Every row comes from one small tree of marks. The marks that hang from a mark follow it in brackets, in alphabetical order. Every link used is in the known rows. Which tree was each row made from?
Known rows:
A[P[M N U[V]]]: [ -1   4 -14  -6 -32 -17  -6  24  -3   0 -16  20  -6 -10 -55   2  32  -4
   3  -3   2   3 -17  13  13  27]
U[P[M N] V]: [ -8 -15 -14   2 -20 -19  11  29 -12  -3 -12  15  -7 -22 -51  -7  19  -5
   8   0  23  17 -12  -7  16  35]
A[Q]: [  9   3  -6   1 -14   1  -3   2  -2  -1   1  12   0  12   1  -5   9 -16
   1 -17  -1  -6 -15   0  12  13]
P[U]: [ -3   8  -3  -9   0   2 -10  12   4   3  -4   5   0   2 -24   7  10   4
   7  -4   0 -11  -8  -1   2  -6]
M[H P[N U]]: [ 13  17  10 -11 -16  11 -11  41 -15   7 -17   5   2  -9 -25   5  33  16
   1   9  -6  -5 -11 -10   4  -1]
U[P[M N] V[E]]: [ 10 -11 -13  -1 -23 -25   6  31 -15 -11 -32  11  -7 -19 -42  -7  11   3
   4   5  19   6 -14 -10  19  39]
N[P]: [ -9  -3  -4   0   1   6   4  13  -6  -3   6   8  -8  -3 -19   1   4 -12
  16  -2  22  -1  -6  -4   7  -3]
Q[A[P[M]] T]: [ -4  26  12   2 -19 -41  29  15   5 -14   3  37   2  -5  -2  26  15 -44
  19 -12   8   0 -31  12  31  24]
H[M[P]]: [ 17 -13  19  -2 -14   2 -12  27  -9  -4  -7  16   8 -11  -8  -6   9   6
   3 -12  18  -8  -7 -21  14   6]
V[E]: [ 24   1  -1 -10  -5 -10  -7  13 -10  -9 -17   2   5   1   4  -1  -5   1
   0  -3   7 -15  -8  -7  12   8]
T[Q[A]]: [ -8   1  10 -11  -9  -6  11   2   9 -17   7   7   5  -1   0  14  -2 -22
  17 -21  18 -11 -23   4  12   8]
Q[A[P[N]] T]: [  2  21   0 -15 -19 -32  39  20  12 -15  -7  28   1 -10 -14  14  11 -30
  23  -2  18  -3 -10  10  19  20]
P[N]: [  4  -2  -8 -10  -7  -6   6  22  -8  -3 -11   2   2 -11 -24  -6  10   6
   1   1  18   0  -5 -11   0  10]
A[P[N U] Q[T]]: [  3  33 -11  -8 -21 -10   6  12   9  -4 -21  32  -8   6 -28   4  24 -20
  16  -8 -10 -10 -14  14  12  22]
U[P]: [ -1   0 -10   0  -2 -11   5   1   5   8   2  12  -2 -12 -19 -11  -1  -6
  13  -5  15   8  -4 -12  10  10]
H[M[P[N U[V]]]]: [  9 -20   8 -13 -26   8 -17  47  -5  -7 -23  13   1 -18 -47  -1  23  17
   7  -5  17 -14   0  -7   9  11]
U[V[E]]: [ 26 -18  -5 -22 -16  -8  -8  19 -11 -10 -18   6   1   2  -4  -2  -4  -7
   1  -7   7 -19  -4   9  23  21]
M[P]: [ 14   3  11  -4 -10   1  -3  23 -10  -3  -4   5   5  -7   1   0   9   0
  17  -7   5  -6 -13 -12  13  -3]
P[M]: [ -1   0   3   7  -7 -15   0  21 -17  -4   1   7   2  -3 -13   7  14  -9
  -1  -7   8   5 -23  -9  14  14]
M[P[U]]: [  7  12   8  -5  -8   5 -10  26   1   0 -10   3  -1  -2 -17   9  18   8
  20  -4  -5 -13 -13 -10   7 -15]
N[P[M[H] U[V]]]: [-17  -4   2   1 -15  12 -17  34 -23   3   1  17 -11   0 -42  17  35 -17
   0  -2   1   0 -17  19  20  13]
T[Q[A[P]]]: [  2  13   5 -11 -23 -15  11 -12  15 -10   6  23   5  -3  -4   7   1 -32
  16 -25  13  -5 -23  15  16  18]
E[V]: [  1   2   0 -19  -1   9  -9  -3 -12  -7   5  16   8  -3  -6 -15   5  -9
 -10 -16  19   4 -13  -1  20   5]
Q[A[P] T]: [  2  22   6 -14 -13 -29  29   7  15 -11   4  32   3  -1   4  18   2 -43
  24 -12  10  -8 -13  18  27  15]
H[M[P[U]]]: [  9  -2  18  -1 -11   8 -21  28   1   1 -13  16   5  -7 -26   2  16  14
   9  -9   5 -14  -7 -16   6  -5]
P[M[H] N]: [  4   5   4   4 -16 -10  -4  37 -33   2  -8   9   7 -10 -22   0  30   0
 -17   5   4  14 -23  -7  10  28]

Which tree is each row?
[  5  -5  -7  -9 -22 -14  -9  41 -14 -15 -37   0  -5  -5 -46   8  23  12
  -2   5   4 -13 -17  -1  12  23] -> P[M N U[V[E]]]
[  0  -9  -9 -17 -10   9 -11  23  -4 -10 -18   6 -14   3 -34   7   6  -3
  14   0  11 -24  -2  12  15   0] -> N[P[U[V[E]]]]
[  6  14  -8 -15 -26  -7  -7   3   9  -4 -10  40  -8  17 -17  10  19 -42
  21 -24 -15 -17 -13  36  29  29] -> A[P[U[V]] Q[T]]
[  7  25   4  11 -25 -25   6   4  -7  -9  -6  41  -2  10   0   6  23 -44
  12 -23 -10   1 -34  11  30  37] -> A[P[M] Q[T]]
[ -8  33  -3 -17 -16 -27  28  20  20 -13 -13  27  -5  -7 -32  21  17 -21
  24   1  10 -11 -10  14  13   9] -> Q[A[P[N U]] T]
[ -4  -2  -1  -7 -22  -2 -16  43 -23   3 -14  11   0  -7 -46  11  39   1
 -13   5  -4   3 -16  12  11  29] -> P[M[H] N U[V]]
[-20  15   8  10  -5   9 -17  26 -21   4   3  16  -8   0 -35  16  33  -7
  -1   2  -2   4 -24   4   9   1] -> N[P[M[H] U]]
[  7  -1  13  -6 -16   6 -13  41  -1  -5 -22  11   3 -15 -41  -2  23  27
   4   0  14 -10  -5 -23  -1  -2] -> H[M[P[N U]]]
[ 15   0   6  -8 -21  -5 -27  33 -25  -1 -22  12   2   5 -20  13  27  -4
 -16  -1 -16 -13 -22  16  24  26] -> P[M[H] U[V[E]]]
[ 13  -1   5 -22 -25  13 -18  47 -18   3 -18   5   0 -12 -34   4  34   8
   4   4  -5  -7  -6   6  13   9] -> M[H P[N U[V]]]
[  6  31  -3  -5 -16  -8  -3  -2  14  -2  -9  36  -7  17 -11   7  18 -32
  20 -18 -17 -13 -18  19  20  16] -> A[P[U] Q[T]]
[  1  -2   4  -5 -18   0 -24  30 -23   7  -3  14   1   4 -28  16  32 -12
 -10  -6 -13  -1 -20  18  20  23] -> P[M[H] U[V]]
[ -6  22   2 -13 -19  -9   3 -12  25  -8   1  20   1   2 -22  14   5 -21
  21 -22   2 -13 -21  18   9   6] -> T[Q[A[P[U]]]]
[-12  10  -4   3 -10 -10  -3  35  -8  -4 -16   2  -3 -10 -49  10  30  14
   0   5   5   2 -21 -13  -2   7] -> P[M N U]
[ 18  15 -16  -2 -31  -8   5  -1   1   2 -10  22  -4   1 -16 -18  16 -13
  -1  -9   0   6 -10   4  10  29] -> A[P[N] Q]
[  2  -9  -2   1 -20 -10  -8  18 -22  11   2  25  -1 -12 -25  -3  21 -21
  -3  -7   4  18 -17   7  28  37] -> U[P[M[H]] V]
[  4  13  -6   3 -24 -27   7  19 -11  -1 -11  18   1 -14 -32  -6  22  -5
  -3   0   9  14 -20  -4  11  27] -> A[P[M N]]
[  4  -6  -3 -18 -22   8  -7  44  -4  -4 -20   1  -5 -11 -39   5  24  12
  20   2   5 -13  -5  -1   8   2] -> M[P[N U[V]]]
[ 16  31  10  10 -26 -20  -5  11 -22   1  -2  47   3  12   6   7  33 -48
  -4 -18 -21   6 -35  20  35  46] -> A[P[M[H]] Q[T]]
[ 16  -8  -7 -22 -14  -2 -19  20  -4  -7 -24   2  -4   5 -22   8   5   2
   5  -5  -4 -26  -4  12  15   9] -> P[U[V[E]]]
[ 16  22  -1  -4 -20 -15   6  -4   2  -5  -4  38  -2  13   7   0   9 -43
  17 -22  -8  -8 -17  17  27  29] -> A[P Q[T]]
[ 32   2  14 -23 -23   9 -31  38 -20   1 -24   8   4   2  -5   8  22   5
  -2  -1 -18 -23 -11  12  25   8] -> M[H P[U[V[E]]]]
[  0  -9  -7   0 -24 -13  -1  32 -24   8 -11  20  -2 -21 -44  -7  28  -7
  -8   2  11  21 -14   1  21  43] -> U[P[M[H] N] V]
[  9  -3   0  -6 -18 -11 -17  28 -13 -11 -24   6  -3   6 -27  15  16   0
   1  -4  -6 -19 -20   8  20  16] -> P[M U[V[E]]]
[ -4  16   4   1 -13  -6 -15  37 -23   4 -14   8   1  -6 -40   8  38   9
 -16   9  -6   6 -22  -6   2  16] -> P[M[H] N U]
[  0  13  -1 -14 -26 -19  20   3  12 -15  -5  18   4 -13 -20   1   7 -20
  13 -16  21  -2 -20   8   8  24] -> T[Q[A[P[N]]]]
[ -4  14  12   5 -27 -25  11  -4   5 -14   5  24   4  -4 -12  13  13 -34
  12 -23  12   2 -38   9  20  27] -> T[Q[A[P[M]]]]
[  9  18  -3  18 -32 -17  -3  -5  -5   2  -1  29  -4   9  -7  -5  21 -29
  -2 -18  -9  11 -31   4  23  33] -> A[P[M] Q]
[ -8   5   9  13  -7   1  -8  27 -30   3   7  17  -1  -3 -18   9  24 -18
  -5   0   9  11 -22   0  17  14] -> N[P[M[H]]]
[ -9  -9  -2  -2 -13  -7 -13  27  -9  -2  -6   8  -3   1 -37  14  24  -8
   4 -10  -1  -5 -19  10  16  12] -> P[M U[V]]
[ -8   5 -10  13 -12 -21  12  22  -8   0 -14  12  -4 -22 -44  -8  18   5
   6   6  21  20 -17 -22   6  25] -> U[P[M N]]
[ 20   8  11  -9 -18   5  -5  41 -27   4 -13   7   7 -15  -7  -3  25   9
  -2   7   4   1 -12 -11  11  10] -> M[H P[N]]
[-12  27  -3   3 -27 -30  20  19  16  -6  -8  17  -6 -10 -46  15  30  -6
   7   3   5   6 -22   5   9  13] -> Q[A[P[M N U]]]
[ -5   5  -1 -22 -28  -7  -1  -7  23 -10  -1  23  -2   2 -27  14   8 -32
  22 -26   5 -16 -17  32  18  18] -> T[Q[A[P[U[V]]]]]
[  4  26  -2   9 -30 -27  17  17  -9 -12 -17  37  -4   2 -18   2  30 -31
   9 -13  -1   4 -31   4  22  42] -> A[P[M N] Q[T]]
